Each row comes from the steps of one path. Every step used is in the known rows, and no mark comes twice. Write the path behind each row, first mark first.
Known rows
J M: [ 7.0 -5.3 -4.3 -7.9 18.5  1.3 -3.6  8.8 -2.6 10.5  9.9 -8.4  7.6  8.4
 12.2 -3.8 -1.8 13.0 11.2]
G Q N: [-15.2   4.1  -7.3  -9.8   7.4  -4.8 -10.5  -1.4  -1.4   8.5  -0.1   1.7
   4.9   6.2   1.7  -4.4   3.4  32.1  11.4]
Q N: [-16.8  -6.9 -11.2  -9.2   7.2   1.3  -4.6  -2.8   7.7   7.4  -0.4   0.5
   6.8   1.8  10.2 -13.7   9.5   2.2   8.2]
N G X M J: [ 15.1 -13.6 -18.6 -10.7  35.7   6.7 -14.7  -4.3 -11.9   1.9  13.4   6.5
  12.4   6.0 -12.0  -3.3   0.3  10.1   1.1]
J M X G: [ -4.5 -27.9  -0.6  -5.5  54.8 -11.2   2.6  13.9  -7.4  11.5  11.0  -6.4
  16.2  18.6  -3.7  16.1  -5.4  43.2  18.7]
N Q: [  9.0 -23.5 -13.4  -1.4  14.3   4.0 -12.3  -3.1   4.8   3.3   2.4 -10.1
  11.2   1.3   2.1   5.7  14.6   3.7   2.0]
N M X G: [-12.2 -10.3  -6.9  -3.9  48.8   8.0  -1.8  -3.1  -2.5  16.0   3.6   7.8
  20.8  13.3  -9.0  22.0   2.5  21.2  11.8]
Q N M X: [-28.4  -4.5 -12.2 -13.1  39.3  22.4 -13.8  -5.1  11.5  23.1   2.5  12.0
  13.6  10.2  13.4  -0.2  -3.5  18.8  11.2]
M J: [  3.9  -8.0 -19.3  -2.9  18.7  -3.8   2.9   5.4   3.3   7.1   6.4 -11.4
   1.0  -9.8   5.9 -11.3   2.7   0.8   4.0]
M J N G: [ 27.4 -45.5 -18.1  -4.3  -7.8  -5.3   2.4   3.9  -0.3   3.5  19.8  -6.3
   2.1 -12.0  10.5 -18.7  20.7  16.9  -1.4]
G N M: [  6.2  10.0 -10.1  -6.4  10.6  21.8 -11.2  -9.0   5.8  11.9   6.1  15.2
   5.0  12.4   8.3  -3.2  20.7 -27.9   8.4]
G Q N M J: [-17.1   5.3 -17.4  -8.8  11.5   6.4  -9.5  -5.1   1.7  14.6   7.3   3.8
  -0.9   5.1  14.1 -10.5  -2.5  32.1   9.8]
J M X G Q N: [-22.3 -23.9   2.1  -9.8  48.3 -19.0  -5.5  12.4 -10.4  12.1  10.3  -1.1
  10.7  27.4  -2.9  12.2  -9.7  79.9  24.8]
Q N G X: [ -5.3 -24.4  -2.0 -12.8   4.9   3.3 -24.0  -5.3  -6.9   1.7   6.1  14.7
  13.3  11.9 -13.6 -14.8  12.5   9.2   0.0]
J N M X: [  4.6  -9.9 -17.8 -11.6  34.9  17.7  -6.3  -1.8  12.5  21.4   9.3   7.5
  16.5   5.5  16.0   3.2   0.0  37.3   6.1]
Q N M X G H: [-26.6   6.9   1.3  -5.9  46.0  12.9 -15.0  -8.6  -0.2  11.1  -0.4  15.4
  22.9  23.5  -4.2   7.9   4.2  34.6  17.7]
X M J: [  3.4   4.3 -27.5  -6.6  37.4   5.4   5.2  -0.9   3.2   7.0   7.5  -7.2
   5.7  -4.7  11.7  -3.2  -2.2   3.5   9.0]
N M: [ -0.8  11.1 -10.3  -6.9  12.1  20.8  -8.2  -8.8   2.6  14.6   2.4   6.3
  12.7   2.9   7.7   1.9   6.2  -9.8   4.6]
X G: [ -0.4 -13.8  -5.2   0.1  16.9 -13.0   7.3  -0.5  -6.0   0.9   0.8  -4.0
  13.6   4.3 -12.5   8.8  15.6   3.7   9.0]
X M: [  1.8  12.7 -17.8  -8.8  32.6  12.3  -2.0  -6.4   1.3   7.9   1.5   0.3
  14.6   2.9   6.2   6.4   2.1  -1.4  10.2]
M N Q: [ 15.3 -28.8 -18.0   4.5  13.4   1.9  -5.5 -10.0  18.7   0.3   5.7  -9.1
   5.7   3.4  12.2   4.1  20.0   8.4   6.6]

Which path is each row?
[ 15.7 -25.6 -12.9  -0.7  11.9   4.7 -15.9  -4.3   7.9   0.4   6.2  -1.7
   3.4  10.3   2.5   0.4  29.6 -14.7   6.5] : G N Q
[  6.5 -15.9  -4.7   0.5  13.7 -11.8   4.7  -1.7  -2.5  -2.0   5.1   4.6
   6.3  13.7 -11.3   4.0  30.7 -14.7  13.2] : X G N
[  0.5   3.1 -19.9  -4.3  16.8  14.3  -1.6  -3.8   4.7  13.9   8.3  -1.4
   3.9  -3.8  12.9  -7.8   1.4  -4.2   3.5] : N M J
[ 20.6 -23.7  -5.9  -3.8  11.3   2.5 -15.2  -8.8   0.7  -0.1  10.0  12.0
  10.7   9.9 -12.1  -5.0  15.9   9.6   1.1] : M N G X
[  2.5 -30.5  -0.4  -4.8  52.2 -10.9  -0.3  14.1  -4.4   8.4  14.5   2.1
   8.5  27.9  -2.3  10.7   8.8  24.3  22.9] : J M X G N
[ 24.7 -43.0 -28.9  -1.1   7.0 -10.2   0.0   3.0  14.7   0.7  14.2 -18.4
   2.5  -7.2  20.3 -12.3  15.4  31.5  -0.6] : M J N Q
[ 26.1 -22.0 -36.1  -9.4  38.7  -5.6 -10.5  -3.9  10.6  -2.4  14.4  -6.7
  12.6  10.4  11.7  -5.4   0.5  48.6  -0.8] : G X M J N Q
[  1.5  -2.7  -1.4  -0.7  17.7 -18.3   0.7   0.3 -15.0   1.2   0.9  -2.6
  12.2   9.5 -20.7  17.6   9.6  34.9  12.1] : X G Q
[ 13.5 -12.1  -8.7  -2.1  17.7  -0.5   4.3   3.2  11.5   8.0  13.0  -7.9
   2.4  10.2  23.3  -7.1   3.8  17.7  15.3] : J M N
[  4.3  21.8 -16.9 -13.8  45.6   8.4 -14.8  -6.9  -2.3   4.3   0.5   8.0
  20.3  14.1  -9.1   3.7  -7.3  13.8   4.7] : G X M
[  3.7 -46.5  -9.2   1.9  48.3  -7.4  -9.5   0.8   3.2   2.0   7.3   0.4
  11.1  20.9 -13.9  20.2  24.8  13.7  13.7] : M X G N Q
[ -6.9 -11.9  -2.4  -3.4  51.0 -14.9  -3.8   6.3 -13.0   9.7   1.9  -0.6
  16.3  12.5 -24.9  26.8  -2.5  57.1  15.6] : M X G Q
[ 13.8 -16.4   1.9  -5.0   0.5   3.4 -17.5  -1.7 -19.4   6.5   7.5   4.2
   9.6   0.2 -17.3   7.3  14.0  19.9   5.3] : N G Q
[-18.4 -11.4  -2.5  -4.6  10.9 -20.2  -0.3  -2.8  -8.6   1.3   0.3   0.9
   9.3  13.5 -11.1   5.0  10.7  39.1  14.7] : X G Q N
[ 16.9 -19.0 -14.9  -2.9  17.6  16.2  -0.9 -14.7   3.4   3.0  11.7   6.7
  10.7   3.2   8.7   4.4  20.1  -4.4  10.9] : X M N G
[-26.7   5.0  -8.7 -14.2  39.9  16.9 -21.0  -4.4   1.4  23.8   1.7  13.4
  11.9  15.0   5.5   9.0  -9.7  47.8  14.8] : G Q N M X
[ 29.8 -36.2 -14.1  -4.9  -6.6 -11.6  -4.0   4.7  -9.6   4.3  19.2  -4.6
   0.7  -7.5   2.1 -10.5  14.8  46.3   2.2] : M J N G Q
[ 24.3 -30.7  -0.4  -6.2  15.7   0.6 -15.8   0.5  -3.0   2.5  19.1   6.5
   9.3  21.3   0.7  -7.4   6.9  24.4   7.4] : J M N G X
[ -2.4   0.7 -11.4  -9.2  43.9  24.9 -15.6  -2.3   7.5  20.6   6.8  17.5
   8.6  15.5   5.0   6.3   9.6  -6.0  12.2] : G N M X
[ -8.6 -21.3  -6.6  -2.8  50.1  -8.8   2.9   5.2  -3.9   8.9   2.0  -2.0
  18.0   7.5 -16.3  18.7   3.4  26.1  12.3] : M X G
[-19.0  -2.2 -20.7  -8.2  10.3  12.5  -2.1  -6.4  10.9  13.9   7.6   2.5
   0.5   0.5  22.9 -18.5   3.5   1.9   6.4] : Q N M J
[ 17.1  -7.6 -25.3  -4.0  45.1   7.1 -15.9 -17.0  14.9  -2.5   5.5   2.2
  15.9  20.9   3.8  10.0   5.0  25.6   6.3] : G X M N Q
[ 13.1  -0.5 -16.5  -8.4   0.6  13.5  -1.5  -7.5  10.5  13.3   8.4   5.4
  12.9   1.8  19.7  -6.5  12.0  15.1   2.4] : J N M
[  7.5   5.2 -23.1  -3.6  32.7  10.4   6.1 -12.9  15.3   5.0   4.5   0.7
   8.9   4.9  16.9   4.0   7.7   4.0  13.9] : X M N
[ 25.8 -37.5  -8.0  -6.2 -13.1   1.7  -3.8  -1.0  -2.2   3.7  13.8   1.5
  10.8  -5.2   5.0 -10.4  25.8  11.5  -0.7] : J N G
[-21.9   0.8  -3.3  -5.8   9.2  -2.6  -5.1 -11.4  -7.5   8.2   1.8  10.9
  11.9  19.6  -4.1   8.9   9.4  35.7  14.5] : X G Q N M
